Each row comes from the steps of one path. Every step used is in the known rows, and no mark comes twice. Write the path behind each row, first mark first.
In the rows, 100 means zero.
Known rows:
K-H-V-R-M-Y-F-Q: |  97 |  95 |  96 |  83 |  69 | 114 | 107 | 114 |  88 |  71 |  86 |  85 | 134 |  94 | 103 | 100 | 103 |  87 |  55 |  83 |  90 |
H-V-R-M-Y: |  79 | 113 |  80 | 103 |  81 | 102 |  99 | 107 |  92 |  99 |  84 |  90 | 122 |  49 | 105 | 100 | 101 | 111 |  75 |  61 |  96 |
R-M: |  78 | 128 |  77 |  98 |  92 | 100 |  98 |  97 | 156 | 102 |  93 |  86 | 108 |  95 | 103 | 117 |  98 | 130 | 100 | 116 |  83 |
H-V-R-D-Y-F: | 106 |  65 | 106 | 133 |  91 | 103 |  71 |  89 |  81 |  64 |  94 |  96 |  89 | 123 | 116 | 111 | 120 |  93 |  73 | 112 | 104 |
M-R: |  90 | 132 |  81 |  79 | 124 |  82 |  98 |  86 | 105 |  94 | 107 | 109 | 108 | 111 |  84 | 135 |  75 |  87 |  89 |  83 |  94 |
D-R: |  89 | 127 | 113 | 116 | 118 |  97 |  98 |  86 | 102 |  91 |  92 |  83 | 118 | 103 | 105 | 106 |  88 | 106 |  97 |  95 | 108 |
F-J-V-R-M: |  87 | 107 |  75 | 113 |  71 | 115 | 136 |  98 | 130 | 127 | 118 |  96 |  86 |  62 | 123 |  64 | 117 | 125 | 126 |  76 |  78 |
V-R-D-Y-F-Q: |  99 |  86 | 134 |  77 | 119 | 101 |  87 |  75 |  70 |  76 |  84 |  91 |  94 | 129 |  96 |  84 | 117 |  82 |  85 | 111 | 114 |
Y-D-R: |  82 | 124 | 106 | 102 | 127 |  95 |  84 |  92 |  99 |  99 | 108 |  88 | 113 | 110 | 104 | 112 |  75 |  98 | 103 | 112 | 106 |
J-V-R: |  87 | 102 |  72 | 131 |  97 |  98 | 107 |  90 |  94 | 118 | 105 |  96 |  98 |  82 |  96 |  88 |  95 | 107 |  90 |  64 | 112 |
K-J: |  70 | 131 |  89 |  98 | 107 |  81 |  96 |  91 | 118 | 102 |  89 | 112 | 115 | 117 |  79 |  92 |  98 | 129 | 123 | 107 |  84 |
H-V-R: |  65 | 107 |  66 | 151 |  89 | 105 |  87 |  82 |  80 |  78 |  82 |  88 | 123 |  86 | 109 |  90 | 113 | 113 |  67 |  65 |  89 |
H-V-R-M-Y-F: |  87 |  73 |  79 | 115 |  65 | 100 |  95 | 130 | 102 |  79 |  80 |  87 | 120 |  75 | 115 | 117 | 108 |  98 |  86 |  68 |  91 |
V-R-M: |  59 | 118 |  76 | 100 |  75 | 104 | 102 |  81 | 136 |  90 | 103 |  78 | 103 |  74 | 119 |  96 | 104 | 124 |  97 |  66 |  89 |
D-Y: | 105 | 113 | 101 | 108 | 115 | 105 |  77 |  83 |  96 |  86 |  91 |  97 |  92 | 112 |  91 | 123 | 100 | 100 |  87 | 137 | 113 |
R-M-Y-F-J: | 111 |  91 | 105 |  77 |  85 | 106 | 112 | 140 | 118 | 110 |  90 | 113 | 102 |  90 | 100 |  97 | 101 | 111 | 140 | 110 |  74 |
J-V-R-D-Y-F-Q: | 118 |  78 | 129 |  88 | 121 |  99 | 101 |  84 |  70 | 101 |  91 |  96 |  88 | 124 |  91 |  80 | 117 |  81 |  86 | 114 | 120 |
H-K-J: |  62 | 140 | 101 |  92 | 119 |  75 | 102 |  77 | 120 |  89 |  99 | 123 | 121 | 140 |  90 |  74 | 117 | 100 | 124 |  63 |  99 |
D-R-M-Y-F-J-V: | 136 |  85 | 114 | 106 |  90 | 110 | 142 | 143 | 110 | 137 | 104 | 107 | 100 |  77 | 112 |  84 | 104 |  97 | 146 |  99 |  89 |
J-V: | 112 | 110 |  71 | 129 | 117 |  93 | 103 | 109 | 110 | 131 |  93 | 103 | 103 | 106 |  76 | 111 |  90 | 112 |  93 | 114 | 108 |
V-R-D-Y: | 100 | 109 | 122 |  95 | 112 |  98 |  77 |  55 |  79 |  89 | 113 |  98 |  77 | 102 |  97 |  97 | 100 | 101 |  76 | 109 | 124 |
R-M-Y-F-Q: |  97 | 100 | 112 |  57 | 113 |  95 | 102 | 128 | 102 |  97 |  63 |  91 | 127 | 103 |  81 | 106 | 100 |  94 | 101 | 108 |  99 |

Which path is each row?
| 125 | 101 | 120 | 104 | 109 | 111 | 107 |  69 |  73 | 125 | 122 | 115 |  60 |  92 | 100 |  66 | 112 | 104 | 103 | 117 | 113 | => F-J-V-R-D-Y
| 122 |  58 | 107 | 115 |  96 |  96 |  89 |  95 |  91 |  95 | 111 | 101 |  70 | 118 | 103 | 108 | 104 |  86 |  92 | 108 | 121 | => J-V-R-D-Y-F
|  71 | 114 |  83 |  64 | 100 |  96 |  85 | 109 | 101 | 112 | 114 |  96 | 106 |  62 |  92 | 112 |  70 |  99 |  97 |  82 | 103 | => V-R-M-Y-D
|  84 |  83 |  97 |  85 |  77 |  80 | 123 | 125 | 116 | 101 | 109 | 116 | 109 |  89 | 107 |  85 | 115 |  78 | 131 |  26 | 108 | => H-K-J-V-R-M-Y-F
| 102 | 102 | 134 |  64 | 113 |  98 | 111 | 121 |  92 |  93 |  69 |  81 | 131 |  98 |  98 |  98 | 103 |  85 | 107 |  96 | 109 | => D-R-M-Y-F-Q
| 115 |  65 |  97 | 131 |  78 | 119 | 119 | 101 |  80 | 107 | 109 | 105 |  72 |  92 | 120 |  75 | 119 |  90 | 127 |  86 |  97 | => D-Y-F-J-V-R
| 117 | 116 | 121 |  90 | 129 |  95 |  72 |  68 |  98 |  96 | 100 | 105 |  80 | 121 |  81 | 114 |  94 | 107 |  80 | 151 | 120 | => R-D-Y
|  87 | 122 |  83 |  61 | 113 |  89 |  83 | 123 | 117 | 120 | 105 | 101 | 109 |  82 |  80 | 125 |  66 | 105 |  97 | 119 | 103 | => R-M-Y-D
| 151 |  75 | 115 | 114 | 108 | 105 | 110 | 111 |  97 | 132 | 110 | 122 |  69 | 121 |  93 |  86 | 112 | 101 | 125 | 148 |  98 | => R-D-Y-F-J-V
| 129 |  89 | 125 |  72 | 110 | 103 | 105 |  96 |  92 |  93 | 120 | 126 |  72 | 132 | 104 | 106 | 104 |  85 | 126 | 128 |  85 | => M-R-D-Y-F-J
| 106 | 123 |  64 | 143 |  79 | 114 |  85 |  95 | 112 |  75 |  98 |  96 | 127 | 119 |  89 | 128 |  90 | 118 |  36 | 128 |  84 | => K-H-V
|  73 | 129 |  97 |  92 | 101 | 101 |  99 |  96 | 142 | 101 | 116 |  77 | 109 |  92 | 124 | 111 |  89 | 111 | 108 | 111 |  92 | => Y-D-R-M
| 111 |  71 |  94 | 110 |  88 | 106 | 123 | 124 |  68 | 125 | 102 | 116 |  95 |  71 |  99 |  74 |  99 |  91 | 125 |  61 | 100 | => M-Y-F-J-V-R
| 121 |  84 | 116 |  79 | 116 |  86 |  79 |  91 | 101 |  76 | 113 | 107 |  77 | 140 |  95 | 144 |  90 |  74 |  88 | 125 | 109 | => M-R-D-Y-F
| 101 |  87 | 113 |  86 |  89 |  93 | 102 | 135 | 117 |  87 |  89 |  87 | 115 |  85 | 109 | 126 |  91 |  92 | 112 |  87 | 106 | => D-R-M-Y-F
| 125 |  76 | 111 | 118 |  61 | 129 | 101 |  88 |  83 |  70 | 126 | 111 |  82 | 121 | 121 |  86 | 119 |  99 |  84 | 124 |  80 | => K-H-V-R-D-Y-F-J
| 114 |  78 | 104 | 108 |  99 |  97 | 114 |  96 |  95 | 127 | 122 | 117 |  78 | 105 |  99 |  67 | 104 | 111 | 115 |  88 |  95 | => Y-F-J-V-R-D
| 139 |  71 |  99 | 128 |  98 | 115 | 116 | 123 |  98 | 123 |  98 | 115 |  77 | 115 | 102 |  94 | 116 |  97 | 132 | 136 |  93 | => D-Y-F-J-V
|  95 | 123 | 118 |  81 | 135 |  90 |  85 | 108 |  73 | 110 | 104 |  98 | 122 |  89 |  89 | 117 |  63 |  85 | 100 | 102 | 120 | => M-Y-D-R
